Each row was made from one small tree. Brackets hold a mark, then the marks that hang from it, in the order of their numbers. Every link used is in the known rows. Write each row's tree.
In the rows, 128 means zero.
Known rows:
[K_161 [K_457 [K_251 K_970]] K_791]: [137 102  91 103 134 155 156 140 111 103 129 118 133 123 119 112 129 124
 138 139 120 105 130  85 150 165 131 142 110 124 167 129 223]
[K_694 [K_718 K_307] K_970]: [125 143 116 126 112 115 122 117 135 114 122 160 130 119 145 154 108 126
 127 125 117 131 110 151 120 134 161 153 150 130 149 140 110]
[K_791 [K_161 K_457] [K_773 [K_149 K_626]]]: [ 86  90 146 129 166  87 130 142 138 131 128 111 123 135 154 144 141 128
 119 124 149 138 138 127 102 129  96 138 120 131 115 143 154]
[K_773 [K_149 K_626] K_791]: [141 131 158 144 147  87 123 141 143 166 151 118 123 149 147 177 128 128
 118 146 126 148 138 147 101 115 114 133 139 137  95 125  67]
[K_307 K_452]: [118 162 138 134 138 116 113 126 130 121 124 127 125 134 132 123 133 132
 130 111  93 117 123 122 132 167 146 127 138 120 131 122 100]
[K_791 [K_161 [K_457 K_251]] [K_773 [K_149 K_626]]]: [ 99  74 140 114 180 101 148 158 151 130 136 117 130 133 141 123 158 127
 125 129 157 130 135 107 103 130 114 149 119 127 128 144 163]
[K_718 K_307]: [118 140 114 134 131 102 111 128 142 106 113 128 143 130 109 145 129 130
 123 118 119 130 121 115 127 144 126 119 154 133 136 126 139]
[K_773 [K_149 K_626] [K_791 K_161]]: [132 124 147 147 142 103 111 141 142 153 144 120 119 153 151 191 133 126
 116 139 130 146 137 147 101  98  86 122 145 134 118 147 114]
[K_970 [K_251 [K_457 K_161]] [K_694 [K_718 K_307]]]: [161 143 111 127  78 162 130 123 136 118 121 163 124 112  86 103 155 131
 130 113 134 126 109 127 148  99 133 153 119 127 130 124 115]
[K_161 K_457 [K_791 [K_773 K_149]]]: [118 114 137 123 141  80 153 140 125 131 123 127 142 118 131 141 118 125
 120 130 146 137 139 113 123 133  98 135 127 127 110 125 108]
[K_970 [K_251 [K_457 [K_161 K_791]]] [K_694 K_718]]: [180 136 115 124  66 181 153 113 120 134 137 158 131 109 100 103 139 126
 136 132 131 128 114 117 159  97 107 134  95 119 134 128 112]
[K_149 [K_626 K_513] [K_773 K_791]]: [119 139 165 139 166 126 130 112 151 132 138  88 103 141 153 139 108 124
 127 131 144 143 132 155 130  99 131  96 132 136  99 123 143]
[K_626 [K_149 [K_773 K_791]] K_513]: [124 135 155 139 128 114 117 119 119 139 112 104 108 140 118 156 116 130
 121 126 135 132 144 169 132  94 153 103 153 146 102 110 102]
[K_694 [K_718 K_307] [K_970 K_251]]: [121 142 109 119 121 139 129 120 130 112 120 167 139 114 106 136 131 126
 128 120 125 123 114 163 133 108 159 161 149 128 163 131 105]
[K_626 [K_149 [K_773 [K_791 [K_161 K_457]]]] K_513]: [ 97 104 142 131 124 132 118 128 109 111  93  96  94 142 127 163 122 129
 116 111 137 124 151 168 137  76 119 114 150 146 122 124 215]
[K_251 K_457 K_970]: [127 140 105 119 120 154 113 121 111 123 134 125 129 140 142 103 135 123
 136 129  98 112 128  86 131 169 145 139 118 136 144 125 135]
[K_773 K_791]: [127 157 140 141 121 117 113 130 131 135 125 126 129 140 152 162 115 132
 121 129 103 145 134 154 123 137 122 119 154 138 122 122 107]
[K_457 K_161 [K_251 [K_970 [K_694 K_718]]]]: [170 131 107 131  87 170 118 126 126 137 138 149 108 114 155 104 120 137
 146 147 124 114 101 123 138 169 165 125 104 117 151 139 121]
[K_773 K_149]: [129 135 134 135 132 103 112 133 136 146 141 127 140 137 136 150 127 133
 124 133 115 124 129 115 106 134 124 115 143 131 111 118  49]
[K_457 [K_161 [K_791 K_773]] [K_251 [K_970 K_694]]]: [165 128 102 134 122 130 130 133 127 126 122 142 132 108 127  90 109 127
 144 152 147 128 109 102 150 177 122 118 114 102 150 150 151]
[K_452 K_307]: [110 142 135 137 119 117 140 137 131 128 133 127 131 138 157 127 140 138
 128 138 100 118 122 146 109 140 175 124 136 126 138 126 108]
[K_970 K_251]: [110 146 119 124 135 153 123 127 128 122 124 128 149 129  98 120 146 134
 131 119 112 119 131 134 133 132 130 115 135 130 144 113  97]
[K_791 [K_161 [K_457 [K_251 K_970]]]]: [106  98  89 109 137 170 122 145 113  94 119 118 121 135 139 116 143 129
 137 125 113  98 129  96 133 163 128 136 122 127 184 142 252]
[K_513 [K_626 [K_149 [K_773 K_791]]]]: [112 134 124 138 130 108  92 135  91 161 123 117 109 135 101 166 100 132
 115 111 132 129 156 174 122 111 159 118 149 133 100 102 141]
[K_149 [K_626 K_513] [K_773 [K_791 [K_161 K_457]]]]: [ 90 109 151 133 162 143 132 120 139 106 118  81  90 141 154 148 112 123
 123 117 144 137 139 155 134  82  99 107 126 137 119 137 251]
[K_251 K_457]: [123 138 126 118 120 138 124 123 130 126 133 125 141 138 138 112 141 126
 130 123 101 125 131  94 120 145 130 130 126 138 121 117 109]
[K_161 K_791]: [142 140 117 131 119 127 135 118 127 122 126 121 150 127 121 145 114 126
 130 136 113 130 127 107 137 140 103 100 130 124 139 129 129]
[K_513 [K_626 K_149]]: [124 114 122 128 124 118  94 138  98 134 132 121 135 129 103 139 114 139
 116 119 115 121 148 139 109 151 156 115 136 131 118 104 129]
[K_970 [K_251 K_457] [K_694 K_718]]: [138 143 118 123  87 168 154 119 117 122 132 147 119 118 128  80 148 129
 135 104 119 127 125 127 136 118 144 145 119 139 130 107  72]
[K_452 [K_307 K_718]]: [109 154 129 139 120 128 124 133 129 117 129 120 121 137 161 125 143 140
 127 152  96 107 122 138 101 153 186 131 150 130 130 132 120]
[K_251 [K_457 [K_161 [K_791 [K_773 K_149]]]] K_970]: [168 125 123 129 126 120 116 126 121 161 146 149 144 127 125 123 129 117
 131 158 143 126 122  91 137 137 107 142 100 112 124 146  99]
[K_161 [K_791 K_773]]: [125 138 132 133 137  99 137 119 133 124 119 127 149 119 136 129 112 124
 129 131 133 146 128 119 133 155 109 106 131 123 135 134 110]
[K_251 [K_457 [K_161 K_791]] [K_970 [K_694 K_718]]]: [190 137 101 134  58 172 131 107 105 136 140 150 109 116 147 112 109 123
 142 146 122 122 108 101 157 144 119 132  87 120 143 146 149]
[K_457 K_251]: [128 128 121 118 140 139 129 136 145 123 135 125 148 131 133 113 143 134
 135 130 111 118 125 100 118 157 149 119 136 129 140 122 114]
[K_626 [K_149 K_773]]: [ 95 133 121 130 120 112 104 116 109 154 107 108 127 139 104 152 133 133
 131 125 127 112 139 133 127 129 167 107 139 138 109 111  97]
[K_626 K_149 K_513]: [135 116 151 129 120 125 120 125 126 111 121 108 134 136 124 130 128 136
 121 129 115 124 134 135 119 132 149 100 138 143 119 111  87]
[K_970 [K_251 K_457] K_694]: [124 146 109 122 110 154 140 129 117 112 126 132 130 126 104  73 147 129
 134 105 113 123 130 107 133 128 119 138 134 133 123 105  91]

Write each row's tree:
[157 125 181 145 159  97 133 136 160 137 158 106 117 144 152 156 119 127
 114 143 136 150 135 153 104  96 109 115 136 139  92 121  71] -> [K_773 [K_149 [K_626 K_513]] K_791]
[138 144 115 144  90 105 129 121 136 106 113 144 111 114 141 130 112 133
 127 110 129 140 112 134 128 140 138 124 147 137 130 125 107] -> [K_970 [K_694 [K_718 K_307]]]
[155 104 171 135 176  84 155 124 160 127 158 109 140 124 143 121 115 119
 121 146 169 152 128 120 117 115  98 101 115 123 102 136  78] -> [K_161 [K_791 [K_773 [K_149 [K_626 K_513]]]]]
[ 83 104 113 130 128 126  94 143  79 133 105 108  97 136 105 173 104 132
 110  96 135 121 163 175 127  93 124 130 145 135 122 116 252] -> [K_513 [K_626 [K_149 [K_773 [K_791 [K_161 K_457]]]]]]
[137 137 119 110 132 150 135 121 124 138 125 164 163 114  92 103 133 117
 135 144 132 132 121 125 144 112 113 161 114 104 141 144 116] -> [K_694 [K_970 [K_251 [K_457 [K_161 [K_791 K_773]]]]]]
[102 123 113 131 136 121  91 127  93 148 126 110 123 130  95 137 108 134
 122 108 135 112 147 146 120 126 164 103 134 127 107 101 143] -> [K_513 [K_626 [K_149 K_773]]]
[101 149 142 141 153 113 121 117 136 160 128  99 110 145 138 162 119 124
 130 131 134 141 135 149 126 115 131 116 135 134 101 125 135] -> [K_149 K_626 [K_773 K_791]]
[ 96 139 130 145 150 125 106 118 133 149 122 101 106 150 148 175 122 121
 128 126 137 139 135 152 126  96 107 103 140 131 127 146 185] -> [K_149 K_626 [K_773 [K_791 K_161]]]
[ 97 153 119 146 131 131  95 117 124 137 107 116 111 143 145 174 114 124
 127 115 122 132 135 153 132  95 103  95 158 130 139 143 172] -> [K_149 [K_773 [K_791 K_161]]]
[152 141 117 126 108 141 144 123 125 127 118 150 144 109  94  78 137 125
 135 126 143 140 121 108 156 118  91 133 112 111 122 130 111] -> [K_970 [K_251 [K_457 [K_161 [K_791 K_773]]]] K_694]
[111 142 109 105 134 160 132 126 117 122 134 149 150 131 107  93 144 123
 135 121 101 117 128 122 125 117 141 168 134 127 143 119  94] -> [K_694 [K_970 [K_251 K_457]]]
[ 79 115 119 131 112 121 108 135  94 139  87 106 101 147 120 186 131 129
 118 114 128 122 154 163 134  91 123 132 150 145 122 127 206] -> [K_626 [K_149 [K_773 [K_791 [K_161 K_457]]]]]
[157 105  90 114  94 161 175 131 104 104 131 134 104 107 145 100 111 127
 142 133 132 115 120 107 152 159 139 147 104 129 160 127 196] -> [K_161 [K_457 [K_251 [K_970 [K_694 K_718]]]] K_791]
[171 104 177 138 161  99 137 121 168 144 156 117 143 121 132 134 114 125
 123 163 168 148 118 125 123 112  92  98 100 111  97 148  89] -> [K_457 [K_161 [K_791 [K_773 [K_149 [K_626 K_513]]]]]]
[119 101 123 105 151 112 171 145 136 109 116 124 150 111 122 103 133 127
 132 128 141 132 133  99 135 155 124 141 120 125 141 126 171] -> [K_161 [K_457 K_251] [K_791 K_773]]
[104 121 129 121 138 103 154 129 120 110 111 118 140 115 135 126 115 127
 125 123 134 141 136 116 138 154 106 129 122 128 129 127 172] -> [K_161 K_457 [K_791 K_773]]
[149 137 113 108 100 168 122 120 135 128 130 182 143 118  87 126 149 124
 131 131 123 118 108 141 140  97 153 181 121 121 149 139 124] -> [K_694 [K_718 K_307] [K_970 [K_251 [K_457 K_161]]]]
[141 140 125 108  96 191 125 115 124 147 139 173 142 120 119 116 143 127
 136 137 108 116 112 144 133 105 155 169 104 120 143 134  90] -> [K_694 K_718 [K_970 [K_251 [K_457 K_161]]]]
[ 73 116 126 123 142 116 120 133 125 101  97 119 127 125 159 126 127 132
 124 107 126 132 135 129 120 155 104 123 135 132 146 142 194] -> [K_791 [K_161 K_457] K_773]
[124  99 170 142 181  98 122 128 162 117 145 109 128 134 160 126 129 124
 121 129 159 146 126 135  98 109  97  97 128 128 121 150 103] -> [K_791 K_161 [K_773 [K_149 [K_626 K_513]]]]
[135  86 171 123 173  87 174 134 149 113 145 100 129 120 138 116 116 122
 118 138 168 146 136 119 120 116  94 124 106 128  98 127 134] -> [K_161 K_457 [K_791 [K_773 [K_149 [K_626 K_513]]]]]
[138 146 107 136  98 134 139 123 128 103 112 153 120 109 101 115 134 133
 127 104 138 130 117 148 140 116 142 131 147 134 142 118 100] -> [K_970 K_251 [K_694 [K_718 K_307]]]
[135 153 119 105 126 144 140 126 124 110 128 182 124 121  91 107 158 116
 129  96 111 111 116 142 145 110 176 208 135 122 156 128 107] -> [K_694 [K_718 [K_307 K_452]] [K_970 [K_251 K_457]]]
[155 134  98 134 110 157 106 136 126 128 129 134 119 122 133  97 120 137
 146 147 117 111 106 100 136 177 143 118 122 112 146 135 143] -> [K_457 K_161 [K_251 [K_970 K_694]]]
[144 149 114 125  96 168 120 128 125 127 124 141 134 123  96  86 148 134
 135 122 113 121 120 109 142 125 114 133 118 121 117 116 106] -> [K_970 [K_251 [K_457 K_161]] K_694]
[146 136 128 116 125 155 139 123 132 139 127 149 163 117  81 101 156 121
 132 139 138 131 126 108 152 117 104 135 102 112 136 134 121] -> [K_970 [K_251 [K_457 [K_161 [K_791 K_773]]]]]
[145 111 169 136 163 108 133 128 160 127 161 101 129 137 146 129 126 129
 122 141 135 133 126 124 102 118 118 102 122 133  99 121  69] -> [K_773 [K_149 [K_626 K_513]]]
[130 111 100 115 101 160 154 137 109 107 128 132  94 113 163  88 120 135
 141 121 124 111 120 117 135 172 166 152 111 135 149 117 171] -> [K_161 [K_457 [K_251 [K_970 [K_694 K_718]]]]]
[165 125 143 129 122 104 129 130 141 161 143 148 157 124 115 135 136 120
 126 148 142 139 125  96 129 116  97 132 108 114 105 140  73] -> [K_251 [K_457 [K_161 [K_791 [K_773 K_149]]]]]
[113 122 159 137 171  73 126 134 150 156 145 117 137 133 153 134 134 128
 123 138 150 144 131 125  97 151 130 127 126 129  97 131  46] -> [K_791 [K_773 [K_149 K_626]]]
